Each row was made from one small tree. Brackets hold a mark, then the marks that hang from it, in alphabetical order. Every link used is in the known rows. Write each row's tree.
Known rows:
{fomed {debop gana} romen}: -2.74,0.46,0.82,-3.83,2.02,2.54,-1.30,1.41,3.08,0.13,-0.03,1.77,1.38,0.80,0.13,-2.77,-4.27,0.92,1.44,-1.07,1.47,1.03
{pumir {kosog {romen gana}}}: -4.41,-1.22,-1.13,0.83,0.82,-2.60,1.90,1.06,-2.42,0.72,1.41,1.21,-3.19,1.46,-0.32,0.24,-0.12,2.58,0.73,-0.52,3.78,0.91
{debop {gana fomed romen}}: -1.41,-0.04,-0.03,-3.43,3.19,0.49,-2.69,-0.75,2.95,-0.53,0.25,0.31,-3.92,0.60,1.38,0.82,-1.90,1.45,-1.85,-0.84,-1.49,0.93
{kosog pumir romen}: -2.38,-3.01,-1.12,2.15,-1.80,-0.57,2.74,-0.74,-0.63,0.77,0.37,-2.15,-1.04,-0.55,0.05,-3.20,1.23,2.85,5.51,-1.50,2.70,0.10
{gana {debop fomed} romen}: -2.04,0.07,-1.87,-2.88,2.42,1.48,-2.90,0.13,2.03,-5.43,3.02,-0.10,-1.36,1.71,1.06,0.37,2.49,4.15,-4.23,-0.24,-1.74,1.23
{romen {gana debop} {kosog pumir}}: 4.08,-2.01,0.25,4.99,-4.01,-1.43,1.54,-0.26,-3.41,1.22,-2.30,-1.38,4.08,-0.89,-0.93,3.08,2.77,-3.49,1.50,1.72,-3.86,0.31
{fomed debop gana romen}: -1.77,1.93,1.07,-4.37,0.61,1.70,-0.08,1.51,0.58,1.08,1.97,1.45,0.61,-0.72,0.02,-2.25,-5.89,-1.14,0.56,-0.41,2.50,-0.54
{pumir kosog}: -2.25,-0.74,-0.53,2.00,2.54,-1.59,0.45,0.45,-1.52,0.87,-1.08,0.96,-2.46,2.88,-0.48,1.32,-1.22,2.16,1.55,0.18,2.22,0.81
{pumir {kosog {romen {gana debop fomed}}}}: -6.31,-1.00,-1.35,-1.32,3.18,-2.75,1.20,0.55,-4.05,-0.72,4.13,0.80,-1.46,2.50,-0.79,0.73,-0.08,1.51,-2.29,-0.25,1.32,2.87
{debop {gana {fomed {romen {kosog pumir}}}}}: -0.57,1.02,1.26,-1.54,0.61,1.50,-1.17,-1.92,2.49,2.30,-2.74,-0.13,0.58,0.60,0.22,-0.28,-2.53,-1.49,1.18,-0.24,-0.59,0.86
{romen {gana fomed} {kosog pumir}}: 5.00,-0.57,0.85,4.09,-1.80,-2.95,2.14,-0.82,-3.08,2.30,-2.37,-0.31,2.18,-2.22,-1.61,2.71,1.42,-4.33,1.14,1.33,-3.25,-0.71
{debop fomed}: -3.22,0.22,-1.60,-2.04,1.76,1.23,0.00,-0.19,2.46,-1.58,2.39,0.51,-2.26,-1.08,0.79,-3.44,0.13,4.30,1.11,-0.80,2.93,0.10
{kosog pumir}: 0.20,-3.16,-0.65,3.73,-2.23,-0.55,2.22,-0.80,0.29,1.37,-2.41,-1.30,0.94,-0.99,-0.44,-0.29,-0.36,0.59,5.99,0.26,-0.52,-0.05
{fomed debop gana {romen kosog}}: 2.54,3.52,2.16,-2.13,1.11,1.66,-0.50,0.88,-1.20,1.88,0.08,0.76,0.84,0.15,-0.23,-1.70,-3.80,-2.43,-0.25,-0.22,2.05,-1.69
{fomed debop {romen gana {kosog pumir}}}: 4.72,-0.06,1.54,2.02,-2.51,-0.25,1.47,1.66,-0.72,1.05,-2.92,1.76,4.90,-0.77,-2.12,0.35,-0.81,-2.98,1.62,0.63,-1.56,-1.27
{fomed romen}: -1.34,0.80,0.53,0.80,-0.72,1.33,-0.71,0.89,4.91,0.12,-2.54,0.02,1.03,0.86,0.73,-0.65,-0.35,-0.39,1.47,0.31,3.96,-1.75
{gana romen}: 1.84,-1.04,-0.53,1.93,1.06,-0.42,-1.77,0.82,2.56,-1.92,-1.76,-0.41,-3.17,0.79,1.16,1.56,1.49,2.00,-0.61,-0.27,0.40,-1.93
{pumir {kosog romen}}: -4.70,-1.00,-1.15,1.05,3.09,-1.61,0.87,0.32,-2.35,0.34,1.06,0.28,-3.67,3.22,-0.16,-1.32,0.16,4.08,1.10,-1.15,4.57,0.93
{kosog pumir {romen gana}}: -2.16,-3.77,-1.43,2.55,-5.02,-1.71,4.04,0.19,-0.80,1.32,0.68,-0.78,-0.12,-2.68,-0.27,-1.25,0.92,1.10,4.99,-0.83,1.45,0.04
{debop {gana {fomed romen}}}: -4.04,0.80,0.54,-3.67,2.34,1.71,-1.66,-0.77,4.15,1.26,0.01,0.30,-0.72,0.44,0.98,-1.23,-3.27,-0.14,0.02,-0.55,1.40,1.27
{debop {fomed {romen kosog}} gana}: -1.93,2.98,0.38,-3.47,-0.49,4.35,-2.28,-1.29,6.10,0.53,-1.82,1.61,-1.59,0.18,1.40,-3.03,-1.20,2.44,0.18,-1.05,2.99,0.05
{pumir {kosog {romen {gana debop}}}}: -5.40,-1.47,-1.38,0.26,1.04,-2.13,1.42,1.00,-3.20,-0.24,2.80,0.81,-1.84,2.24,-0.29,0.69,0.44,2.34,-0.56,-0.31,2.29,2.06
{fomed gana {romen {kosog pumir}}}: 3.41,2.72,2.03,1.40,-4.64,1.79,0.73,-1.22,1.61,3.78,-4.59,-0.55,1.26,-0.61,0.34,0.71,-2.21,-3.89,2.15,0.70,2.07,-2.48
{fomed debop}: -1.13,-1.64,-0.44,0.02,4.71,-0.65,0.20,1.71,-2.24,-1.02,2.82,0.15,-0.15,0.12,-0.55,-3.24,-1.57,2.29,2.23,-0.77,0.66,0.63

Write each row's tree:
-0.47,-0.42,0.33,-1.50,-0.44,-0.16,0.77,3.18,1.54,-0.46,0.33,2.64,3.15,-1.22,-0.98,-0.74,-2.63,-1.27,0.48,0.22,0.66,-0.54
{fomed debop {romen gana}}
2.24,1.38,0.42,-0.27,6.41,-0.80,-3.99,-0.90,-2.37,-3.80,1.46,-1.87,0.27,3.85,-0.04,2.87,3.85,-1.05,-7.36,0.82,-4.87,0.76
{gana debop fomed {romen kosog}}
5.92,-1.63,0.67,6.57,-5.09,-1.94,2.48,-0.11,-1.91,2.87,-4.62,-0.41,1.92,-2.34,-0.91,2.41,2.05,-3.29,3.64,1.26,-1.96,-1.73
{romen gana {kosog pumir}}
-4.42,-3.26,-2.13,-0.78,-3.94,-0.46,3.31,-0.35,-1.11,-0.96,3.82,-0.79,1.04,-2.26,-0.34,-2.27,1.78,2.46,2.43,-0.79,-0.14,2.11
{kosog pumir {romen {gana {debop fomed}}}}
4.90,0.85,0.86,1.76,-2.61,0.04,-0.18,-1.00,-0.82,1.78,-2.66,-1.08,-3.19,-0.76,0.82,2.48,-1.32,-1.34,0.69,0.18,-0.83,-2.40
{fomed {gana {romen {kosog pumir}}}}
4.94,0.54,0.87,-0.39,0.51,-0.20,-0.11,0.31,-4.07,0.51,0.33,0.27,-2.13,-0.52,-0.58,0.25,-3.15,-0.18,0.47,-0.56,-2.68,-1.09
{fomed debop {gana {romen {kosog pumir}}}}
1.46,2.39,1.66,-0.08,-4.07,2.33,-0.24,-1.36,0.18,2.21,-2.60,-1.58,3.43,0.73,0.26,1.40,-1.46,-4.05,0.08,1.11,0.04,-0.43
{fomed {gana debop} {romen {kosog pumir}}}
0.44,3.37,1.63,-0.95,-1.24,2.49,-1.58,-0.59,0.65,1.55,-0.80,-1.38,1.77,1.30,1.02,0.66,-1.10,-3.64,-2.07,0.98,1.74,-0.93
{fomed {gana debop} {romen kosog}}
7.25,-0.49,0.59,5.21,-1.20,-0.57,-1.02,-0.65,0.31,-0.42,-5.48,-1.12,-1.27,1.37,-0.08,2.62,3.04,0.19,0.37,0.21,-2.08,-2.76
{gana {romen {kosog pumir}}}
0.70,1.72,-0.52,-2.75,1.04,2.92,-3.09,-1.22,4.11,-1.08,-1.28,1.11,-5.05,0.17,1.72,-1.14,-0.01,4.60,-1.47,-1.52,0.08,-0.04
{debop fomed {gana {romen kosog}}}
-6.12,-1.63,-2.21,-2.33,-0.15,-0.24,1.07,0.95,-0.35,-1.88,5.82,-0.53,-1.13,-1.25,0.95,-3.34,2.53,3.06,-0.99,-1.10,2.85,1.59
{kosog {romen {gana {debop fomed}}}}
-2.76,-3.14,-1.07,-0.40,-0.72,-2.59,3.85,0.30,-3.18,0.24,3.97,0.02,0.67,-2.56,-1.46,-2.49,-0.44,0.74,2.57,-1.08,-0.88,1.51
{kosog pumir {romen {gana {fomed debop}}}}
-2.51,0.54,-1.28,-4.73,0.66,3.01,-2.72,-0.66,5.43,-1.78,0.29,1.68,-5.14,-0.51,1.93,-1.56,-1.31,5.52,-0.87,-1.70,0.71,1.00
{debop fomed {gana romen}}
2.91,0.21,0.49,0.45,-1.69,0.66,-1.15,-1.27,-2.13,0.18,-0.46,-2.05,-0.88,0.65,0.81,2.93,-0.42,-1.58,-1.38,0.65,-2.77,-0.34
{fomed {gana debop {romen {kosog pumir}}}}
2.64,-0.44,0.31,3.43,-0.76,-1.24,-0.12,0.70,-2.78,0.55,-0.46,-1.31,1.99,-0.31,-0.02,2.15,3.68,-2.84,-0.99,1.59,-1.83,-0.06
{romen {gana debop} kosog}
3.29,-0.98,0.45,2.76,-0.68,-2.48,1.44,-1.09,-4.56,0.68,-0.18,-1.29,4.35,-0.93,-1.61,3.16,2.23,-4.40,-0.85,1.87,-5.64,1.41
{romen {gana debop fomed} {kosog pumir}}
-1.49,-1.23,-0.39,-1.61,3.24,-2.90,1.39,1.75,-2.00,-0.23,4.25,1.61,0.54,-2.56,-1.01,-0.32,-1.86,-1.35,-0.53,0.41,-1.42,1.09
{romen {gana {fomed debop}}}
1.87,1.36,-0.67,-0.50,2.52,1.42,-3.53,-0.52,0.35,-4.64,0.75,-0.84,-0.92,2.81,0.71,0.94,4.39,2.88,-5.23,0.10,-2.53,0.12
{gana {debop fomed} {romen kosog}}
3.07,0.20,0.37,0.88,3.76,-1.05,-2.44,-1.69,-2.82,-3.05,0.01,-1.97,1.79,3.14,-0.90,3.23,3.29,-1.50,-5.11,0.85,-6.69,1.08
{gana debop fomed {romen {kosog pumir}}}
-0.43,4.25,0.48,-3.32,-1.07,3.13,-0.60,-0.86,3.52,0.59,0.21,1.08,-1.64,-1.03,1.00,-2.37,-1.79,0.56,-0.91,-0.36,4.26,-1.71
{debop {fomed gana {romen kosog}}}
3.51,1.53,1.34,3.11,-3.19,0.08,-0.16,1.19,3.19,1.41,-4.58,0.77,2.50,-0.50,0.10,1.86,1.74,-3.58,-0.25,1.16,2.15,-3.04
{fomed {romen gana kosog}}
4.71,1.61,0.94,-0.40,7.79,-1.73,-2.68,0.39,-2.96,-2.82,1.30,0.35,-1.48,2.30,-1.12,0.38,1.19,0.39,-5.05,-0.33,-3.64,-0.89
{gana {fomed debop} {romen kosog}}
-4.36,-3.24,-1.34,-0.45,-1.54,-1.92,3.04,-0.53,-2.74,-0.47,3.94,-1.31,1.71,-1.50,-0.73,-0.82,1.04,-0.14,1.19,-0.35,-1.78,2.51
{kosog pumir {romen {gana debop fomed}}}
-2.62,-2.85,-1.17,0.72,-2.39,-2.44,3.85,-0.39,-1.57,0.90,2.44,-0.53,0.11,-2.66,-0.73,-1.26,0.55,0.21,3.01,-0.75,0.06,0.91
{kosog pumir {romen {gana fomed}}}
3.55,-0.70,0.70,1.90,-1.72,1.30,-2.08,-1.29,1.83,1.29,-5.01,-0.61,-2.63,0.87,1.07,1.63,-0.13,1.09,1.88,-0.59,-1.78,-0.69
{debop {gana {romen {kosog pumir}}}}
0.31,3.34,0.44,-2.45,-3.13,2.94,0.58,-1.59,2.77,1.26,-1.21,1.04,-0.53,-1.46,0.41,-1.85,-2.41,0.29,0.63,-0.17,2.58,-1.40
{debop {fomed gana {romen {kosog pumir}}}}
-2.65,1.79,-0.49,-2.05,1.60,2.64,-1.95,-0.37,1.86,-2.78,1.62,-0.57,2.33,1.87,0.45,-1.86,2.36,1.38,-2.60,0.32,0.82,1.19
{gana {debop {fomed {romen kosog}}}}
-3.03,1.39,-1.03,-2.41,-2.22,1.65,0.46,0.90,5.71,-1.20,0.45,2.76,0.29,-2.33,0.52,-1.59,-0.97,1.54,-0.31,-0.05,3.23,-0.80
{debop {fomed {romen gana}}}
1.61,0.47,0.55,1.10,2.37,-2.25,-0.50,-0.03,-3.80,-0.21,1.64,-0.99,2.35,-0.04,-0.53,2.22,2.87,-3.90,-3.47,1.66,-3.16,0.85
{romen {gana debop fomed} kosog}
-2.35,-0.28,-0.03,-0.38,-3.08,0.66,-0.05,1.67,3.59,-0.42,-0.73,0.60,3.76,-0.37,0.33,1.67,0.05,-2.44,-0.74,1.24,1.08,-0.30
{fomed {romen {gana debop}}}
3.47,0.79,0.98,1.39,3.36,-2.96,0.59,0.97,-4.39,0.66,1.68,0.68,0.98,-1.31,-1.42,0.57,0.94,-2.78,-1.76,0.70,-2.23,-0.37
{romen {gana {fomed debop}} kosog}
